What can hang from each mark:
z_535: z_240 z_519 z_607
z_469: z_632
z_632: z_735
z_519: z_469 z_535 z_607
z_735: z_519 z_632
z_607: z_535
z_240: z_535

Known rows, with every way that one mark hangs from another:
{z_535 z_240 {z_519 {z_469 z_632} z_607}}: [-1.13  0.86  2.17 -2.56  1.88  0.42 -0.62 -2.17  2.48  2.06  2.87  1.67
 -1.20 -0.89 -4.00 -1.69  4.82  3.91  3.73 -2.45  3.28]
{z_735 {z_519 z_469 z_607}}: [ 1.24  1.32  3.07 -4.98 -0.35  1.35 -2.61 -1.45  1.52 -0.41 -0.07  3.40
 -1.22 -1.22 -3.95 -1.53  3.04  0.99  2.62 -1.19  3.55]
{z_519 {z_469 z_632} z_535 z_607}: [ 2.05  2.00  3.52 -4.39  1.73 -0.41 -2.07 -1.36  3.34 -0.54  0.17  2.35
 -0.36  0.39 -4.67  1.20  2.13  2.23  3.39 -3.23  1.22]
{z_632 {z_735 {z_519 z_469 {z_535 z_240}}}}: [ 1.23  1.31  4.25 -3.92  3.73  0.67 -2.22 -1.07  0.63 -0.63 -0.05  1.15
  2.11 -1.94 -2.99 -2.43  1.82  1.79  3.42  0.16  6.24]
{z_632 {z_735 {z_519 z_535}}}: [ 2.85  0.15  3.24 -6.79  1.32 -0.08 -4.70 -0.42  0.37 -1.37  0.23  2.09
  4.92 -0.06 -2.73 -0.49  0.97  0.47  3.44  0.31  4.69]
{z_535 z_240 {z_519 {z_469 z_632}} z_607}: [-0.92  0.60  0.51 -1.47  1.52 -0.25 -0.97 -3.66  0.73  3.65  1.76  1.59
 -1.31 -0.97 -4.97 -2.40  5.69  2.14  6.58 -1.90  4.42]
{z_632 {z_735 {z_519 z_469 z_607}}}: [ 0.63  0.58  3.29 -5.22  0.58  1.57 -1.05 -2.18  2.27 -0.99  0.54  2.81
  2.34 -0.45 -2.33 -2.94  1.69  0.27  2.17 -0.38  4.09]
{z_607 z_535}: [ 1.60  1.91  1.96 -4.88 -1.60  3.49 -2.75 -0.59 -1.22 -1.54  1.25  2.34
  3.25 -1.31 -4.11  0.91  2.91  0.46  3.43 -1.70  0.19]
{z_607 {z_535 z_240 {z_519 z_469}}}: [-0.92  3.25  2.33 -1.49  1.57  1.47 -0.80 -1.93 -0.86  0.71  2.11  0.97
  0.35 -3.52 -2.60 -1.09  4.30  3.45  3.16 -2.53  2.72]
{z_735 {z_519 z_607} z_632}: [ 1.26 -0.96  3.04 -7.07 -1.12  2.06 -4.87 -0.56 -0.27  2.06  0.47  3.13
 -0.13 -1.15 -3.71 -2.00  2.29 -0.40  3.72  0.59  3.60]
{z_469 {z_632 {z_735 z_519}}}: [ 1.58 -1.25  1.26 -5.87 -0.77  0.94 -4.54 -1.80  1.42 -0.76 -0.46  2.26
  4.16  1.61 -5.70 -2.27  2.43 -0.99  5.71  0.19  3.43]
{z_519 {z_469 {z_632 z_735}} {z_535 z_607}}: [ 1.98  0.61  2.15 -3.52  2.28 -1.07 -1.10 -3.55  2.30  0.27 -0.13  1.82
  3.00  0.59 -3.68 -1.18  1.58 -0.22  5.93 -1.94  2.74]
{z_519 z_535 z_607}: [ 2.30  1.19  3.72 -6.72  0.60  1.36 -2.77  0.43  1.39 -0.44  2.61  2.91
  2.27  0.38 -2.57  1.66  1.53  2.28  2.00 -1.67  1.66]
{z_607 {z_535 z_240 {z_519 {z_469 z_632}}}}: [-0.88  2.48  1.62 -1.24  2.09  0.66 -1.40 -2.38  0.00  0.62  0.98  0.66
 -0.44 -2.18 -4.82 -1.10  4.92  3.40  4.34 -3.48  2.03]
{z_607 {z_535 z_240 z_519}}: [-0.79  1.79  1.72 -3.47  0.96  2.18 -2.10 -0.68 -1.86  1.13  3.39  1.08
  1.83 -2.30 -2.58 -0.29  4.32  3.19  2.80 -1.83  2.81]
{z_240 {z_535 {z_519 {z_469 z_632}} z_607}}: [ 0.55  1.97  0.70 -0.75  0.37 -1.68 -2.40 -2.76  1.61  2.53  1.07 -0.47
  0.57  0.22 -4.83 -2.47  4.78  1.89  6.34 -2.77  3.50]
{z_469 {z_632 {z_735 {z_519 z_607}}}}: [ 0.68 -1.63  2.15 -6.62  0.11  1.27 -3.02 -1.09  2.31  0.06  0.89  2.62
  2.70  2.62 -4.74 -2.30  2.26 -0.39  3.22 -1.01  3.34]
{z_535 z_607}: [ 1.52  0.18  0.90 -5.07 -2.28  2.66 -2.38 -1.90 -0.75  1.05  1.85  3.31
  2.36 -0.34 -3.98 -0.54  3.19 -0.62  5.74 -0.15  2.37]
{z_240 z_535}: [ 2.32  2.04  2.32 -4.11 -2.39  2.74 -3.48  0.34  0.39 -0.73  1.61  0.25
  4.87  0.04 -4.69 -1.13  2.69  1.66  5.09 -0.02  1.90]
{z_535 z_240 z_519 z_607}: [-0.77 -0.02  0.71 -3.95  0.28  1.26 -1.91 -2.10 -1.31  3.75  4.28  2.17
  1.16 -1.38 -2.54 -1.67  5.08  2.10  4.87  0.06  5.02]
{z_519 {z_469 {z_632 z_735}} z_535 z_607}: [ 1.73  1.13  3.84 -4.52  2.58 -0.24 -0.49 -2.08  4.24 -1.44  0.76  1.70
  3.22  1.09 -3.16 -0.34  0.74  1.51  2.85 -2.61  1.62]

Rows:
[ 1.18  1.01  2.49 -2.28  2.55 -0.07 -1.17 -2.01  1.00  2.15  0.16  1.41
 -1.50 -0.10 -5.64 -0.86  4.00  1.68  6.07 -2.54  3.89]	{z_519 {z_469 z_632} {z_535 z_240 z_607}}
[ 0.16  1.76  3.66 -4.15  1.54  1.95 -0.61 -1.86  0.90 -1.21  0.50  1.95
  0.71 -0.70 -2.05 -2.47  1.55  0.48  0.18 -2.94  2.67]	{z_632 {z_735 {z_519 z_469 {z_607 z_535}}}}
[ 0.52  0.49  2.56 -4.21  0.52  1.83  0.37 -3.10  4.01 -1.02  0.78  2.28
  3.34  0.84 -3.99 -1.98  1.96  0.08  3.84 -1.71  1.08]	{z_519 {z_469 {z_632 z_735}} z_607}
[-0.97  0.49  2.42 -5.02  0.55  2.29 -1.32 -0.48  0.35  1.96  5.12  2.29
  1.24 -1.25 -1.86 -0.93  4.31  3.68  2.14 -0.64  3.82]	{z_535 z_240 {z_519 z_607}}
[ 0.77 -0.62  2.94 -6.75 -0.14  2.19 -2.51 -0.85  1.15 -0.50  1.87  3.04
  3.21  0.68 -2.32 -2.48  1.74  0.12  2.04  0.00  4.32]	{z_632 {z_735 {z_519 z_607}}}
[ 0.12  0.44  3.16 -6.15  0.70  2.86 -1.81 -0.52  0.00 -0.77  1.81  2.28
  2.37  0.35 -2.09 -1.87  1.61 -0.04  0.05 -2.33  2.80]	{z_632 {z_735 {z_519 {z_607 z_535}}}}
[-0.76  2.72  3.56 -2.49  1.32  4.30  1.13 -0.70  0.06 -0.09  2.26  1.82
 -1.41 -2.00 -2.89 -1.12  3.79  2.48  0.95 -3.46  1.31]	{z_519 z_469 {z_607 {z_535 z_240}}}
[ 1.38  0.68  1.84 -3.37 -0.09  1.30 -1.11 -3.63  3.10 -2.02 -0.54  1.97
  5.35 -0.20 -4.91 -1.89  2.13 -0.43  6.44 -0.61  1.14]	{z_519 {z_469 {z_632 z_735}}}
[-0.76  1.42  1.46 -1.87  1.24  0.63 -0.49 -3.30 -0.29  3.10  2.70  2.06
 -0.02 -2.72 -2.39 -2.34  4.71  2.36  5.21 -0.64  4.88]	{z_535 z_240 {z_519 z_469} z_607}
[ 0.84  2.23  4.66 -4.00  2.74  1.55  0.04 -0.05  1.71  0.08  2.39  1.89
 -0.43 -1.43 -2.65 -0.24  2.69  3.58  1.98 -1.84  3.17]	{z_519 z_469 {z_535 z_240} z_607}
[-0.53  0.07  3.57 -5.24  1.11  3.48 -2.95  0.52 -2.19  2.88  1.04  1.63
 -2.25 -1.74 -3.53 -2.75  3.29  0.97  1.58 -1.61  3.88]	{z_735 {z_519 {z_607 {z_535 z_240}}} z_632}
[ 0.35  3.43  2.02 -2.64  0.50  0.43 -2.16 -2.65 -0.04 -1.00  1.31  1.76
  1.66 -3.39 -2.26  0.27  3.36  2.22  3.25 -2.74  1.19]	{z_607 {z_535 {z_519 z_469}}}
[ 1.05  1.22  2.25 -3.72 -0.58  1.74 -1.13 -2.31  3.35 -0.29  0.21  2.76
 -0.07  0.39 -5.45 -0.43  3.30  0.99  4.41 -2.40  0.58]	{z_519 {z_469 z_632} z_607}
[-0.05  0.37  0.48 -2.60  1.19 -1.35 -0.97 -5.10  2.14  1.29  1.44  1.87
  3.11 -0.13 -2.96 -2.54  3.21  0.17  6.08 -1.41  3.16]	{z_535 {z_519 {z_469 {z_632 z_735}}} z_607}
[ 0.69  1.58  0.99 -3.17 -0.96  0.15 -3.37 -1.34 -0.62  2.68  3.52  0.09
  2.91 -0.02 -2.45 -1.96  3.96  2.04  4.87 -0.93  3.92]	{z_240 {z_535 z_519 z_607}}
[ 2.16  1.04  4.82 -5.30  2.09 -0.93 -4.23 -0.88  0.95  1.43 -1.01  2.39
 -1.54 -2.65 -3.16 -1.10  1.34  1.13  2.87 -0.94  4.39]	{z_735 {z_519 z_469 z_535 z_607} z_632}
[ 0.91  0.82  4.25 -5.78  1.84  2.54 -1.52  1.02  0.66  0.61  3.47  1.94
  0.99 -0.07 -2.71  0.51  2.41  3.41  1.72 -1.32  3.28]	{z_519 {z_535 z_240} z_607}
[ 0.60  2.45  3.36 -4.09  0.57  1.79 -2.21 -1.10  0.25 -0.67  0.04  2.70
 -2.63 -1.33 -3.58 -1.03  2.79  1.16  0.80 -3.70  2.31]	{z_735 {z_519 z_469 {z_607 z_535}}}
[ 1.79  1.29  4.51 -5.49  3.12 -0.59 -1.95 -1.40  2.36 -1.06  0.38  2.43
  1.64 -0.68 -1.54 -1.45  0.43  1.40  1.39 -1.46  4.73]	{z_632 {z_735 {z_519 z_469 z_535 z_607}}}
[ 1.17  2.03  3.16 -2.84  2.37  1.06 -0.72 -1.64 -0.07  1.70  1.11  1.90
 -0.38 -1.89 -3.34 -0.83  3.26  2.06  4.93 -1.36  4.32]	{z_519 z_469 {z_535 z_240 z_607}}
[ 1.16  0.27  3.61 -4.99 -0.21  1.39 -3.39 -1.81  0.90  1.52 -1.14  2.80
 -1.34 -2.44 -3.71 -2.54  2.35 -0.29  4.00 -0.12  3.75]	{z_735 {z_519 z_469 z_607} z_632}
[ 1.52 -0.65  2.98 -5.41  3.03  0.01 -3.87 -0.20  0.79  0.51  0.24  1.08
  2.34  1.19 -5.05 -1.93  2.41  1.40  4.40 -0.53  5.43]	{z_469 {z_632 {z_735 {z_519 {z_535 z_240}}}}}
[ 0.87  1.53  4.05 -3.37  2.84  0.70 -0.64 -0.57  2.68  0.60  1.29  1.54
 -1.30  0.05 -4.84 -0.16  3.18  3.28  3.41 -2.92  2.40]	{z_519 {z_469 z_632} {z_535 z_240} z_607}
[ 1.72  1.99  4.05 -3.79  2.65  0.30 -3.59 -0.36 -0.14  0.24 -0.78  1.64
 -1.19 -2.54 -4.63 -1.16  2.89  2.71  4.04 -0.59  5.74]	{z_735 {z_519 z_469 {z_535 z_240}}}
[ 1.98  0.57  2.84 -4.33 -0.89  0.78 -4.92 -2.27 -0.23  0.79 -2.60  2.84
  0.63 -3.52 -4.76 -2.52  2.43 -0.98  6.38  0.86  3.85]	{z_735 {z_519 z_469} z_632}
[ 0.56  1.41  3.92 -4.34  0.67  1.87 -2.91 -1.46 -0.50  1.03 -1.03  2.30
 -2.33 -2.75 -3.19 -2.07  2.15  0.11  2.24 -2.63  2.52]	{z_735 {z_519 z_469 {z_607 z_535}} z_632}
[ 1.37  0.38  2.61 -4.81  1.43  1.52 -2.17 -0.32 -0.96  2.22  2.77  1.85
  0.89 -0.56 -3.39 -0.17  3.38  1.58  4.62 -0.73  4.44]	{z_519 {z_535 z_240 z_607}}
